Each row was made from one path, in order. Every step used is in the known rows, and no mark comes twice. Write each row's path.
(in the rows, 128 means zero)
Known rows
pidif -> vifipu: [116 135 133 162 137 153 128 121 120 151 123 123 127  95 123 139 160 124
 163 131 109  97 127 124 119 130 146 151 139 138 128  94 114 113 133 142]
vifipu -> mavu: [149 113 111 120 139 133 116 145 127 114 119 105 110 113 129 129 123 144
 100 120 145  99 118 128 157 145 139 115 119 106 137 117 145 119 157 121]
doriz -> vifipu: [134 142 105 158 140 126 132 133 141 123 116 147 126 143 133  95 129 123
 128 142 137 148 121 155 118 118 129 114 126 137 128 138 127 120 132 106]
maluf -> vifipu -> bafa -> doriz -> dezato: [171 178 140 140 147 159 120 141 152 170 127 133 130 140 137 107 109 145
  99 152 152 114 114 115  82 147 139 126 150 157 134 102 102 130  99 127]
pidif -> doriz: [117 115 104 137 139 127 115 173 126 150 153 121 132 108 146 120 117 123
 129 141 175 117 115 121 115 115 127 123 110 119 153 126 129 129 123 120]
maluf -> vifipu: [148 154 123 116 137 147 146 116 126 141 154 143 149  95 121 110 127 135
 143 144 143 113 122 133 114 125 137 134 121 132 141 131 111 100 111 122]
doriz -> dezato: [158 139 119 149 137 107 151 118 140 131 120 143 125 142 135 136 128 151
 107 148 136 132 160 131 114 147 149 127 134 121 144 123 114 145 112 106]
dezato -> doriz: [151 139 121 135 136 133 113 111 127 140 155  96 126 136 126 152 137 145
 127 106 154 120 113 121 135 120 109 123 148 138 145 144 124 115 139 103]
bafa -> vifipu -> pidif -> dezato -> doriz -> mavu: [164 121 133 129 112 137 119 114 124 161 196 131 103 150 130 189  96 119
 114 195 182  85 157 154 208 134 125 160 159 123 174 172 140 128 143 148]
vifipu -> bafa -> doriz: [119 144 157 124 128 160  81 165 141 157 112 104 114 159 138 122 109 116
 106 113 127 122  86 106 112 132 108 121 146 151 107 102 137 139 131 152]
mavu -> doriz -> bafa -> vifipu -> dezato: [109 116 140 185 117  70 123 176 157 137 190 167 107  65 156 123 115  90
 110 135 135 139 110 126 148 108 195  79 135 109  89 128 155 113 147 123]
dezato -> pidif: [109 124 114 136 104 119 130 146 138 132 140 157 141 135 114 147 137 126
  87 160 154 142 128 155 137 140 126 146 155 130 139 139 123 130 142 154]
mavu -> doriz: [135 124 116 192 110 101 135 134 135 137 149 148 124 103 152 128 116 111
 121 126  99 164 137 116 151 140 138 120 137 117 116 152 128 105 123 138]
doriz -> bafa -> vifipu -> dezato: [101 115 153 124 137  98 118 171 153 129 168 147 108  88 135 118 128 104
 119 137 159 109 101 136 125  93 187  88 124 118  96 106 154 134 154 113]
vifipu -> doriz -> bafa: [144 137 146 184 141 127  91 154 144 117 141 167 110  98 155 121 121 107
  81 108 184 134 108 122 113 102 128 117 148 110 155 147 110 133 186 115]
vifipu -> doriz -> mavu: [173 128 131 186 127 132  95 119 116 145 151 124 102 111 151 156  68  98
 107 167 130 136 145 121 151 113  87 153 163  96 164 155 124  98 137 130]
bafa -> doriz -> mavu: [150 165 148 148 129 146 100  97 129 162 141 104 124 130 147 144  69 107
 118 149  79 171 133 108 155 152  81 128 173 126 154 154 124  96 141 124]
vifipu -> dezato -> pidif -> doriz: [ 71 104 105 105 117 117 110 190 129 152 176 136 130 108 127 155 113 129
 108 171 203 111 114 135 134 124 168 112 141 106 135 105 147 123 108 138]
mavu -> vifipu -> maluf -> doriz -> pidif -> dezato: [159 130 101 106 131 162  91  95 135 152 227 149 126 148 152 131 166 147
 168 152 190 110 200 124 116  91 167 101 133  69 133 144 114 118  81 157]
maluf -> vifipu -> mavu -> doriz -> dezato: [204 142  80 195 140 102 163 128 145 137 157 159 122  77 153 123 109 157
  84 152 147 120 152 124 150 174 184 112 132 101 158 145 112  83 123 105]
maluf -> vifipu -> mavu -> doriz -> bafa: [162 152 106 187 133 115 138 154 153 124 168 183 127  42 158  91 119 130
  88 112 151 144 118 116 146 161 177  85 124 107 145 164 120  76 180  92]
maluf -> vifipu -> mavu: [169 138 104 106 147 149 131 131 127 126 145 123 127  84 120 111 121 153
 112 136 164  85 113 134 141 143 153 119 113 114 152 122 126  91 144 115]
maluf -> doriz -> dezato -> pidif -> vifipu: [120 126 106 207 153 133 151 130 135 189 187 160 142  89 128 213 191 149
 105 194 153 125 160 145  66 138 164 153 164 110 163 102  83 115 134 155]
vifipu -> dezato -> doriz -> pidif: [140 132 119  63 145 114  93  87 135 145 174  68 107 140 108 161 110 157
 172 110 161  96 103 124 148  98 166  99 170  99 102 139 136  88 100 108]
doriz -> bafa: [113 146 146 150 130 119 126 146 149 121 135 166 131 110 142 107 138 122
 107 103 141 151 125 124 109 131 143 100 128 132 132 142 121 139 169  93]
pidif -> doriz -> bafa: [103 133 119 161 139 123 113 191 147 143 156 161 136  92 160  96 128 116
 115 115 187 141 111 115  95 117 145  93 107 120 159 141 124 138 167  85]
doriz -> dezato -> pidif: [142 137 110 157 114 100 152 137 149 138 128 170 139 152 125 157 137 150
  69 180 168 147 154 156 120 161 149 147 163 129 154 133 107 149 124 131]
mavu -> doriz -> bafa -> vifipu -> maluf: [126 131 111 239  93  97 114 183 143 141 173 172 142  99 180  96 143  83
  71 151 176 137 119 122 154 112 153 103 131 115 112 149 130 128 149 143]
doriz -> dezato -> pidif -> vifipu: [126 141 110 195 125 130 154 131 144 159 122 169 141 117 117 165 172 147
 102 182 148 115 156 154 109 163 170 168 176 137 157  99  94 136 131 148]
dezato -> doriz -> pidif -> vifipu -> mavu: [168 135  94 133 161 152  89  97 134 150 150  53 101 105 110 156 152 162
 159 107 166  53  90 127 156 124 163 135 172  98 144 125 115  71 163 124]
vifipu -> maluf -> doriz: [114 119 110 151 135 152 112 130  98 158 180 109 159 130 153 172 163 130
 107 153 168 115 139 113 108 104 118 109 113  95 127 120 120 117 105 150]
doriz -> dezato -> pidif -> vifipu -> maluf: [119 151 100 205  97 149 139 130 122 167 119 155 161 139 134 158 185 147
  76 197 187  90 163 142 130 162 167 167 174 131 151  90  95 141 102 157]
dezato -> doriz -> mavu -> vifipu -> maluf: [174 158 105 191  95 176  93  90 113 135 186 117 115 164 157 125 131 123
 112 160 140 155 190 103 160 113  83 118 159 124 174 150 129 118  98  76]
bafa -> vifipu -> mavu -> doriz: [166  89  90 194 123  87 115 180 142 134 165 120  98  75 154 131 111 107
  82 155 145 110 110 141 184 126 155 118 125  96 120 132 150 101 165 160]
mavu -> vifipu -> maluf -> doriz -> bafa: [112 135 115 193 131 167 102 142 136 124 216 182 133 120 172 116 197 118
  93 135 165 166 166 102  70  84 134  72 107 102 154 131 114 149 138  96]
bafa -> doriz: [137 146 145 127 138 141  95 118 137 143 129 106 133 140 139 134 107 122
 110 112 116 137 103 112 137 144 107 116 158 135 139 136 116 121 145 145]
maluf -> doriz: [120 111 123 142 161 131 123 128 120 155 188 120 132 103 135 178 151 132
 129 139 127 138 129 122  85 105 122 117 114 103 134 127 117 112 134 139]
doriz -> pidif -> dezato: [158 143 131  68 130 112 117  96 149 147 139 137 121 135 120 119 106 152
 186 121 164  97 152 140 154 136 175 127 152  95 113 154 122 113 113 155]
dezato -> pidif -> vifipu -> maluf: [ 89 139 110 181  90 169 116 141 110 158 128 141 162 128 128 149 188 123
  98 174 176  85 135 139 144 146 147 161 167 136 135  95 112 122 118 180]

Which path is each row?
[167 162 136 168 120 169  88  94 143 134 169 137  94 144 154 113  90 100
 127 157  65 204 171 102 140 135  84 116 167 133 170 153 124 114 133 102]	bafa -> doriz -> mavu -> vifipu
[124 142 130 211 115  98 133 151 155 127 152 190 125  89 165 111 122 109
 104 103 112 187 131 108 129 142 151  92 138 121 122 169 122 113 166 102]	mavu -> doriz -> bafa
[133 161 154 182 146 172 103 145 147 180  99 113 111 138 140 142 144 132
 120 134 114  94 113 104  84 151 148 141 167 155 126  65 108 142 120 146]	pidif -> vifipu -> bafa -> doriz -> dezato
[125 142 139  69 142 141 142 113 122 138 163 130 137  86 111 124 113 140
 151 140 144  93 121 123 124 129 177 107 125 123 112 105 134  93  87 112]	maluf -> vifipu -> dezato
[ 93 114  89 145 116 119 114 191 136 154 166 154 144 118 136 135 123 122
  88 173 206 134 113 146 123 128 126 140 136 122 162 135 124 130 137 143]	dezato -> pidif -> doriz
[110 104  87 152 132 131 141 170 122 134 154 156 114 165 149 160 121 138
  75 195 191 112 145 135 119 150 155 143 112 116 187 133 112 165 117 119]	vifipu -> pidif -> doriz -> dezato
[148 153 127  94 144 132  80  95 149 153 137  89 125 156 130 120  98 126
 138 119 127 136  93 124 137 126 123 118 175 116 127 160 106  96 137 155]	bafa -> doriz -> pidif
[150 158 158  62 132 146  69 132 164 173 125 111 108 164 133 111  88 141
 163 105 161  91 111 119 140 137 156 120 172 123  94 130 133 123 116 180]	vifipu -> bafa -> doriz -> pidif -> dezato
[ 98 114 100 183 119  97 110 234 169 163 194 183 142  89 147 110 138  93
  60 183 242 130  90 164 107  95 145 128 129 126 165 140 124 145 192 137]	dezato -> pidif -> doriz -> bafa -> vifipu
[107 130 138 162 160 123 126 145 138 146 195 163 137  89 153 155 157 126
 113 116 143 164 121 118  67 104 136  90 115 105 142 145 114 120 175 102]	maluf -> doriz -> bafa
[121 109 130 173 163 104 119 175 151 159 214 155 133  75 150 150 163  99
 106 152 166 137 103 140  69  71 137  97 110 110 136 134 119 124 182 130]	maluf -> doriz -> bafa -> vifipu
[160 150 130  81 129 169 141  95 122 144 180 153 134 140 113 162 132 167
 126 140 211  73 139 143 169 161 157 145 146 142 178 163 112 117 121 137]	maluf -> vifipu -> pidif -> dezato -> doriz
[151 147 110 181  86 172 109 107 114 121 163 147 119 153 160 103 124 105
 117 182 113 159 205 110 153 119 101 125 138 118 156 135 136 130  89 102]	doriz -> mavu -> vifipu -> maluf
[156  93 104 136 142 115 110 171 138 122 144  98 102 101 129 125 126 117
  92 156 172  72  97 152 159 110 148 126 115 107 131 107 151 124 168 145]	bafa -> vifipu -> mavu
[143 123 100 127 151 145 100 114 135 142 125  83 104  95 115 128 147 145
 160 127 141  65 107 135 146 130 182 138 150  91 129 110 119  81 156 148]	doriz -> pidif -> vifipu -> mavu
[ 68 120 111 149 114 133 101 203 168 117 212 209 107 100 148  97 146 118
  93 153 201 162 145 127  98 113 188  76 131 114 158 117 143 151 147  81]	mavu -> vifipu -> dezato -> pidif -> doriz -> bafa
[104 133 119 118 142 121 129 128 138 116 126 134 110 127 123 113 115 128
 142 141 131 123 119 142 128 120 171  86 128 122  98 106 152 113 105 100]	doriz -> vifipu -> dezato
[165 161 135 151 145 126 119 107 147 152 118 122 129 153 143 141 106 143
  90 135 127 144 130 113 119 163 127 116 165 134 157 133 101 138 129 123]	bafa -> doriz -> dezato
[117 154 135 114 153 136  97 117 146 136 126 113 115 139 135 116  95 126
 126 128 123 136  89 125 134 135 149  72 155 133 107 116 143 104 126 116]	bafa -> doriz -> vifipu -> dezato
[185 163 151 120 125 133 122  82 128 169 164 120 118 121 134 169  85 146
 158 130 145 124 177 120 186 155 114 129 172 119 157 169 138 105 129  97]	pidif -> dezato -> doriz -> mavu
[117 141 115 163 127 138 115 176 148 132 103 146 109 160 133  87 131 117
 122 141 144 133 107 145  95 107 132 117 117 153  92 100 150 138 119 117]	doriz -> vifipu -> bafa
[184 142 123 145 144 150 109 125 123 143 168 141 130  89 134 122 111 120
 108 151 188  94 111 133 115 102 123 150 145 118 165 134  98  97 130 143]	maluf -> vifipu -> doriz
[167 164 148  60 142 132  86  85 156 163 136 113 125 146 130 123  88 149
 167 108 154 109 126 126 163 152 153 117 180 109 125 164 114 105 131 168]	bafa -> doriz -> pidif -> dezato
[129 133 115 177 127 152 115 109  92 175 192 108 150 126 163 180 124 113
 115 187 128 142 167 107 124 112  94 120 131  85 145 139 130  95 100 132]	vifipu -> maluf -> doriz -> mavu
[151 127 135 127 131 109 106 114 124 164 201  79 100 104 127 177  84 109
 136 174 139 103 122 130 172  94 126 117 164 115 126 125 161  93 116 103]	bafa -> vifipu -> dezato -> doriz -> mavu
[160 181 151 136 129 180  99 130 134 183 153 120 131 120 142 109  68 106
 126 163 102 140 113 108 116 139  93 137 157 149 137 128 123  87 111 127]	maluf -> vifipu -> bafa -> doriz -> mavu
[134 148  75 231  98 116 125 139 128 132 131 157 144 144 169  92 132 110
  97 159 145 158 137 133 160 134 139 100 132 124 107 149 133 106 102 133]	mavu -> doriz -> vifipu -> maluf
[135 132 105 161  96 170 104 130 122 107 153 151 122 161 149  88 167 121
 109 149 151 131 176 116 130 109 131 117 121 129 139 114 128 150  93 120]	mavu -> vifipu -> maluf
[107 109 116 156 120 144 112 122 129 147 252 168 103 101 137 189 127 115
 115 208 101 190 195 128 106 106 134 103 156  86 151 124 142  98 104 116]	maluf -> doriz -> mavu -> vifipu -> dezato -> pidif
[176  97  68 225 109  61 137 189 166 139 167 168 110  99 147 155 119 127
  25 204 181 125 134 169 176 156 178 136 157  96 150 136 132 122 158 164]	bafa -> vifipu -> mavu -> doriz -> dezato -> pidif
[143 112 130 108 141 108 106 138 130 151 190  74 107 111 116 165 125 125
 133 137 175  70  93 135 153  82 154 107 148 124 113 107 152 115 120 124]	bafa -> vifipu -> dezato -> doriz
[128 116 105 113 164 118 108 108 132 164 202 105 129 118 128 163 138 138
 159 144 140 140 121 131  83  85 136 117 134  80 128 153 108  87 124 148]	maluf -> doriz -> pidif
[161 153 135 173 128 168  92 154 168 132 134 152  79 181 152  97 126 133
  92 140 117 152 152 105  81 131 129 112 150 155 143  94 123 175 111 110]	mavu -> vifipu -> bafa -> doriz -> dezato
[148 149 152 129 103 190  95  91 139 126 172 178  84 171 151 141  85 112
 111 178 100 164 204 119 185 174 121 131 167 124 189 169 128 141 130 141]	bafa -> doriz -> mavu -> vifipu -> pidif -> dezato
[151 128  96 159 115  87 117 116 148 143 163 134 117 118 143 120  99 119
 152 132 108 164 130 125 153 122 156 122 155  94 107 172 117  81 117 150]	mavu -> doriz -> pidif
[197 128 121 118 134 140  69 105 161 116 180 162  76 132 140 102 112 133
 162 131 195 108 175 138 143  91 161 134 169  82 157 155 110 123 120 153]	mavu -> vifipu -> doriz -> pidif -> dezato
[ 90 105 130 161 117 123 126 180 145 115 162 181 115 134 135 131 145  91
  61 170 177 119 103 159 130 107 155 132 116 133 151 149 126 161 188 142]	doriz -> bafa -> vifipu -> pidif
